Each row was made from one path, in order. Every step used is in the known rows, and no mark comes twice. Write each row's path.
Known rows
firumo repob duvozeg: -69 -36 342 451 332 241 -663 -315 118 -193 23 261 -543 -106 -20 165 -75
 -334 111 529 -119 334 8 54 242 -87 -137 -91 -122 44 -79 122 -32 -265
 -180 -55 -242 -33 -297 -136 -414
balega podu repob: -32 -182 164 250 -7 44 -402 -599 -170 -454 -111 101 -414 30 -162 -17 58
 -287 88 181 -129 228 -399 98 36 -209 -316 -233 -74 -86 -215 -93 7 -135
 -165 156 -149 55 -224 1 -482
butabu balega: 59 -142 294 168 73 97 -202 -222 23 -321 22 -15 -385 0 -51 118 97 -203
 -192 143 -199 247 58 128 89 83 -204 -179 -179 23 -138 -269 189 95 -177
 -74 154 117 -163 -148 -355
podu repob butabu balega: 56 -371 196 351 72 -183 -266 -230 -180 -352 -282 262 -398 146 -153 -8
 115 -213 -87 -60 -247 180 -39 -19 -32 -50 -342 -113 -108 84 -142 -264
 179 -50 125 60 75 283 -456 -208 -322
firumo repob butabu balega podu: 92 -193 400 630 -162 170 -465 -420 6 -590 -173 289 -636 -32 -191 467 -19
 -21 -54 330 -256 267 -210 17 -66 -185 -324 -79 -286 169 -108 -76 27 89
 96 -85 -149 216 -236 -342 -537
repob butabu balega: 178 -237 219 313 -49 -32 -186 -187 -19 -413 -113 199 -450 48 -30 196 108
 -53 -158 67 -285 185 92 51 20 102 -259 -70 -238 162 -136 -292 147 91
 125 5 154 203 -247 -318 -343
butabu balega podu repob sula: -172 -247 179 220 -238 261 -496 -600 -246 -529 -242 99 -539 15 -205 43
 153 -495 -29 184 -251 258 -476 287 6 -258 -485 -509 -265 168 -150 -383
 154 -98 -63 -97 -135 195 -454 -141 -490
sula repob: 65 -81 225 203 -18 72 -290 44 78 -391 1 45 -367 23 -20 361 88 -374 -86
 265 -161 65 -136 120 204 215 -208 -124 -259 63 -364 -198 94 -89 -268 80
 75 16 2 -133 -309
sula repob firumo: 244 -226 213 254 -25 -176 -130 87 81 -488 -133 129 -270 28 94 390 -58
 -221 -41 169 -110 71 -183 29 188 308 -274 29 -362 -17 -244 -431 104 -66
 -46 46 104 70 -36 -274 -401
balega podu: 97 -36 191 223 -128 181 -303 -538 -4 -497 58 44 -474 -52 -37 164 48 -150
 -17 298 -156 209 -251 166 89 -62 -255 -173 -225 17 -220 -89 -16 10 -172
 85 -63 -24 -25 -103 -506
firumo balega: 79 -142 227 222 -7 -40 -181 -307 35 -391 6 -49 -341 -21 -56 87 156 -160
 -136 186 -191 205 -96 181 89 55 -227 -167 -152 1 -118 -230 193 84 -153
 3 124 109 -125 -136 -448
nifan repob duvozeg: 23 -141 333 108 209 129 -340 -131 -73 -213 129 246 -665 -123 247 -211 47
 -261 44 125 -82 245 172 87 304 197 -284 -507 -290 154 -324 17 51 -63
 -163 -3 133 -79 -348 -88 -434
firumo repob butabu: 169 -124 238 518 115 -79 -492 -206 61 -332 -69 317 -510 -11 -255 321
 -119 -24 22 389 -168 172 -79 -46 37 22 -175 191 -79 106 -17 -4 -101
 -253 55 -27 -190 115 -190 -284 -435
podu repob butabu balega dabo: -55 -325 200 425 -104 -257 -304 -292 -187 -505 -357 189 -393 84 -152 67
 122 -298 -19 -131 -221 181 -192 11 -175 -115 -349 -270 -198 19 -223
 -281 40 134 103 65 106 299 -268 -151 -380
sula repob duvozeg: -65 -71 250 305 89 255 -392 -11 86 -315 -54 184 -470 -42 220 272 147
 -547 45 319 -200 136 38 86 331 94 -205 -300 -361 136 -459 -63 80 -96
 -217 83 17 -37 -213 -135 -294
firumo repob podu: 174 -140 350 330 526 -79 -364 -263 209 -210 38 76 -185 -83 -46 194 -278
 -235 -1 274 26 247 -124 71 48 70 -61 274 -66 -221 98 -6 79 -225 -302
 -127 -122 22 9 -166 -496
sula repob butabu: 189 -157 133 360 -123 -73 -240 73 47 -454 -137 237 -445 51 14 428 99
 -231 -41 200 -235 -3 -74 7 129 209 -254 -5 -344 188 -340 -223 37 -95 2
 111 61 102 -86 -289 -308
podu repob: -18 -218 132 152 234 -142 -384 -362 -136 -238 -57 106 -290 63 -225 -107
 48 -301 25 124 -112 186 -180 82 82 -7 -225 -87 51 -122 -117 -152 41
 -255 -185 116 -38 75 -271 -14 -345
butabu balega dabo repob: -15 57 302 433 -59 -6 -421 -110 -44 -460 -98 -76 -454 22 -79 330 43 -360
 -161 179 -91 311 -129 129 -75 -51 -140 -247 -136 -28 -46 -252 -18 240
 -127 -35 -25 185 -2 -31 -313
nifan repob butabu balega: 224 -299 357 198 -60 -96 -99 18 -146 -406 -31 266 -668 1 64 -3 71 3 -145
 -117 -187 170 140 11 68 279 -366 -367 -344 235 -252 -232 170 171 70 -63
 305 187 -309 -290 -412
dabo balega: 120 -141 194 243 49 -12 -170 -358 -21 -467 21 -3 -347 28 -68 3 198 -132
 53 160 -202 276 -120 203 95 13 -172 -259 -50 67 -78 -172 169 75 -106 19
 58 104 -24 -99 -510
dabo repob butabu balega: 190 -64 205 526 -48 -65 -351 3 -81 -376 -168 190 -507 126 -37 303 45
 -140 -189 177 -181 243 134 1 -16 42 -183 45 -124 163 3 -256 83 33 176
 40 -23 252 -252 -237 -251
butabu balega dabo: -24 -93 292 235 -70 22 -249 -268 18 -472 -48 -81 -391 -58 -49 199 84
 -281 -133 61 -188 249 -158 158 -41 12 -238 -367 -271 -32 -211 -276 61
 287 -192 -73 171 160 2 -91 -415
duvozeg repob butabu: 338 -234 192 232 -153 -171 -146 -157 73 -377 -4 123 -234 82 -40 44 5 -73
 126 135 -311 28 159 57 32 111 -268 -131 -257 -90 -118 -267 -295 -45 150
 58 190 92 -185 -140 -392
duvozeg repob: 223 -152 255 83 -27 6 -168 -183 98 -295 127 -56 -171 15 -53 -20 7 -200
 76 207 -241 100 88 155 94 100 -220 -240 -175 -215 -138 -223 -279 -30
 -125 15 184 38 -136 32 -416
sula repob podu: 182 -164 254 182 254 -77 -110 59 189 -337 -36 -4 -115 -3 219 306 -61
 -438 -70 69 -40 78 -119 121 142 269 -152 43 -335 -135 -281 -194 210 -71
 -327 5 145 23 103 -184 -380
butabu repob firumo: 316 -67 329 461 90 -156 -323 -108 150 -362 7 195 -360 38 -62 305 -310 5
 -28 412 28 206 -146 72 84 200 -133 209 -162 -29 175 -242 -46 -154 -31
 -126 -76 24 -60 -283 -512
sula repob butabu balega firumo: 242 -283 335 360 -331 -130 -9 150 48 -583 -246 150 -450 157 262 492 85
 -406 -189 12 -380 105 -39 -19 51 73 -304 -314 -413 125 -298 -365 202
 296 71 157 266 381 -238 -319 -320

Which path is each row?
114 -49 251 469 130 -288 -213 -167 81 -479 -147 -155 -146 -18 155 199
 -83 -402 -97 44 30 290 -182 190 -128 -25 -120 -43 -165 -247 52 -175 84
 235 -174 -30 33 169 150 -73 -469 : firumo balega dabo repob podu
133 -236 330 472 -408 184 -208 -103 -20 -725 -248 188 -563 75 106 592
 193 -229 -132 133 -325 85 -178 56 39 7 -410 -281 -540 234 -485 -282 157
 268 89 52 98 209 -132 -344 -438 : sula repob butabu balega podu
151 -415 247 429 -130 -206 -187 -586 -216 -735 -297 148 -277 126 -46 -31
 62 -118 247 -11 -143 308 -531 99 -39 -189 -435 -282 -137 -46 -54 -322
 188 51 138 108 -101 197 -168 -161 -702 : dabo balega podu repob firumo
-7 117 178 403 215 148 -574 -151 -7 -212 2 192 -497 5 138 113 20 -432 56
 427 -76 322 168 79 234 -65 -81 -107 -73 60 -70 11 -28 -203 -78 91 -217
 -40 -249 -50 -255 : dabo repob duvozeg
159 70 81 562 -161 -229 -445 -73 -60 -496 -162 167 -496 59 -109 324 -39
 -178 31 210 -102 175 -96 42 -74 -18 -133 20 -121 84 -27 -153 -240 27
 137 128 -128 124 52 -138 -358 : balega dabo repob butabu
-149 -189 162 249 332 56 -501 -387 -96 -176 -137 251 -391 13 49 -202 105
 -495 162 189 -134 261 -12 39 201 -135 -244 -246 -50 -3 -238 -22 31 -277
 -122 144 -104 9 -465 -43 -331 : podu repob duvozeg
42 -364 169 496 -253 -155 -281 -574 -210 -609 -348 223 -440 77 -102 61
 177 -161 47 51 -266 175 -354 58 -75 -254 -455 -246 -211 95 -205 -183
 120 61 169 167 -38 257 -361 -201 -539 : firumo balega podu repob butabu
269 -104 271 578 -273 -125 -271 -331 -46 -665 -204 33 -380 63 89 340 -64
 -71 -43 245 -86 322 -320 121 -26 -85 -331 -40 -243 -41 46 -374 94 156
 131 50 -120 158 -94 -227 -569 : dabo repob firumo balega podu
282 -139 237 482 -22 -289 -249 -81 -6 -469 -157 46 -287 89 62 248 -89
 -87 -102 180 -59 294 -120 63 11 101 -233 102 -133 -85 138 -399 171 38
 110 19 -23 174 -150 -222 -446 : dabo repob firumo balega
281 -166 391 537 -15 -199 -245 -125 134 -466 -116 112 -371 25 -19 296
 -174 14 -106 353 -35 235 -171 110 7 145 -214 84 -211 -11 164 -322 93 68
 -4 -161 23 123 -125 -297 -583 : butabu repob firumo balega
-19 -148 523 459 158 196 -423 -243 124 -304 -106 176 -555 -6 204 219
 -109 -494 -36 350 -263 431 37 20 133 -231 -162 -382 -180 4 -2 -33 120
 100 -120 -63 -30 230 -478 -152 -415 : butabu balega firumo repob duvozeg
344 -393 412 326 -404 -96 17 -401 71 -696 -131 -48 -172 25 110 132 -7
 -43 105 109 -270 160 -200 195 -25 -23 -502 -314 -461 -236 -82 -522 -130
 292 141 2 216 157 -178 -136 -687 : duvozeg repob firumo balega podu
-129 -165 8 77 28 -10 -520 -398 -187 -283 -127 145 -402 40 -283 -118 48
 -483 48 240 -168 156 -335 231 94 -55 -344 -220 -49 84 -32 -300 21 -444
 -106 -33 -152 89 -397 -98 -378 : podu repob sula
218 -313 313 346 -163 -185 -35 54 85 -591 -207 44 -252 34 158 385 53
 -230 -111 87 -180 105 -236 88 117 252 -356 -78 -433 -32 -256 -492 291
 139 -11 23 218 180 -110 -317 -479 : sula repob firumo balega
200 15 173 460 -62 -335 -354 -77 1 -507 -134 44 -321 22 7 290 -194 -184
 27 195 14 251 -232 29 -51 80 -189 64 -149 -133 75 -337 -160 12 54 50
 -104 96 117 -145 -445 : balega dabo repob firumo
-26 -260 242 366 -79 20 -320 -658 -226 -643 -174 63 -392 101 -136 -84
 225 -259 181 81 -181 312 -463 206 -8 -310 -328 -436 -35 23 -197 -106
 150 63 -85 128 -124 173 -149 -19 -592 : dabo balega podu repob
44 -112 176 -51 -93 63 -356 -130 -153 -322 125 151 -671 -119 -60 -122 26
 -251 -43 190 -90 139 -155 276 188 274 -368 -487 -308 270 -117 -292 12
 -172 -141 -170 82 -8 -283 -163 -500 : nifan repob sula
245 -313 244 277 -18 -246 -41 -263 44 -473 -109 38 -234 5 53 97 -15 -29
 -85 90 -123 223 -124 94 58 157 -308 -18 -264 -72 5 -439 228 87 38 -15
 163 129 -139 -269 -526 : repob firumo balega
18 68 333 490 231 270 -592 -178 162 -206 72 259 -588 -39 55 186 -107
 -301 46 581 -50 274 103 116 218 -24 -39 -125 -163 145 -55 106 -82 -168
 -186 -70 -158 -84 -230 -149 -397 : butabu repob duvozeg
259 -230 238 171 -34 -191 -172 -36 -132 -343 34 302 -640 -37 8 -74 6 55
 -41 -12 -137 96 80 2 122 321 -325 -222 -267 207 -217 -116 2 -29 54 45
 193 81 -206 -245 -452 : nifan repob butabu
294 -250 354 589 -81 -214 -235 -282 36 -593 -183 223 -470 112 -43 290
 -28 -128 100 230 -309 304 -193 18 -24 -185 -184 -140 -18 106 139 -67 50
 116 164 73 -85 364 -163 -272 -590 : dabo balega firumo repob butabu
22 -140 378 284 -116 125 -434 -267 56 -410 -116 84 -556 -23 -104 337
 -139 -489 -116 397 -287 327 -268 221 25 -146 -270 -343 -159 108 163
 -316 86 -47 -116 -211 -95 301 -396 -232 -481 : butabu balega firumo repob sula
298 -390 376 152 -42 -322 15 -50 -83 -468 -56 108 -447 -50 122 -91 -39
 57 -96 -116 -62 212 -85 96 97 346 -429 -295 -352 -9 -88 -419 226 190 11
 -86 312 127 -227 -261 -599 : nifan repob firumo balega
401 -301 281 128 -53 -229 -35 -127 144 -381 13 12 -76 55 36 3 -147 -58
 131 113 -196 117 33 61 78 225 -311 -57 -267 -282 -20 -467 -223 -51 76 4
 201 50 -150 -111 -502 : duvozeg repob firumo
78 -185 224 374 -203 -121 -196 -216 -23 -555 -173 126 -495 6 -49 234 97
 -142 -102 -7 -259 190 -48 67 -113 18 -285 -244 -350 124 -204 -273 -10
 291 80 -20 187 236 -57 -233 -417 : repob butabu balega dabo
-130 72 326 546 26 179 -534 -130 -11 -405 -151 78 -533 -28 170 234 75
 -545 -22 236 -111 399 53 125 52 -168 -163 -405 -240 58 -155 -113 -19
 191 -79 -14 -58 101 -176 -44 -300 : butabu balega dabo repob duvozeg
224 -159 281 225 -93 -143 -29 -356 14 -538 -4 -38 -324 92 129 30 102
 -264 50 72 -275 294 -150 176 69 -88 -166 -418 -32 -19 27 -196 148 237
 -82 143 124 245 -29 -71 -534 : dabo balega firumo
-131 51 266 598 -57 74 -507 -222 -17 -458 -172 28 -502 -43 179 165 138
 -501 28 278 -108 375 -28 183 55 -199 -173 -381 -230 24 -108 -69 -22 198
 -39 48 -75 106 -148 -38 -397 : firumo balega dabo repob duvozeg
-162 -244 260 471 -16 219 -442 -697 -208 -583 -243 220 -491 50 91 -198
 283 -444 314 151 -215 373 -302 161 107 -427 -348 -586 -140 122 -280 28
 153 25 -2 145 -173 100 -367 -46 -573 : dabo balega podu repob duvozeg
53 140 142 413 -10 -71 -478 -166 -24 -421 -16 -31 -416 -4 -95 259 -42
 -321 -8 285 -39 237 -169 136 -18 -11 -88 -117 -44 -65 -29 -131 -168 30
 -158 69 -131 61 118 20 -362 : balega dabo repob
100 -290 42 312 81 -274 -349 -307 -165 -309 -202 306 -344 113 -211 -53
 56 -161 69 61 -186 111 -112 -32 11 2 -278 15 -15 57 -123 -170 2 -256 92
 168 -33 171 -346 -170 -341 : podu repob butabu
280 -163 449 619 -256 -27 -286 -380 94 -676 -139 130 -472 -3 16 404 -173
 40 -44 405 -48 271 -403 158 -4 -39 -308 -31 -345 26 83 -270 70 187 40
 -119 -71 117 -76 -303 -706 : butabu repob firumo balega podu
154 -259 261 328 -172 -330 -75 -289 53 -626 -174 -30 -257 -41 49 162 -12
 -114 -34 22 -112 226 -291 128 -52 102 -341 -168 -345 -123 -38 -449 77
 277 35 -31 201 183 39 -216 -605 : repob firumo balega dabo
58 -62 236 269 -101 41 -524 -334 71 -354 -33 103 -551 -20 -164 275 -195
 -447 14 519 -216 253 -348 186 92 -134 -205 -206 -91 70 210 -197 -91
 -243 -135 -106 -205 190 -291 -194 -514 : balega firumo repob sula
36 110 209 300 -66 202 -612 -213 56 -319 40 149 -582 -47 -244 277 -145
 -298 -47 645 -68 163 -212 311 105 56 -139 -94 -170 254 134 -185 -117
 -311 -158 -248 -221 -18 -160 -232 -467 : butabu repob sula
82 -244 95 420 -154 -113 -391 -555 -208 -510 -229 307 -468 72 -172 44 64
 -142 126 106 -200 157 -302 9 -28 -198 -370 -107 -142 73 -215 -111 -35
 -144 131 221 -127 141 -284 -176 -487 : balega podu repob butabu
-17 -115 235 287 -156 -98 -218 -351 9 -526 -61 -128 -374 -66 -83 146 148
 -241 -78 123 -172 212 -255 208 -29 -10 -250 -336 -267 -60 -158 -230 51
 292 -186 -24 172 140 54 -73 -517 : firumo balega dabo
172 44 200 384 281 -233 -303 -129 87 -374 -38 -64 -145 -31 99 182 -201
 -378 13 107 82 256 -145 122 -52 30 -55 75 -113 -237 43 -114 -76 25 -232
 -2 -64 49 230 -49 -394 : balega dabo repob podu
41 -108 320 266 -157 267 -265 -501 -26 -540 -17 -3 -500 -33 11 241 126
 -174 -123 187 -243 281 -173 176 26 -94 -309 -348 -294 58 -231 -192 166
 220 -147 -21 39 99 -95 -129 -483 : butabu balega podu
-169 -237 122 272 -317 122 -462 -651 -246 -595 -254 70 -483 5 -190 -8
 203 -455 45 224 -226 210 -570 330 2 -300 -511 -479 -257 144 -128 -322
 140 -90 -32 -35 -127 183 -409 -120 -593 : firumo balega podu repob sula
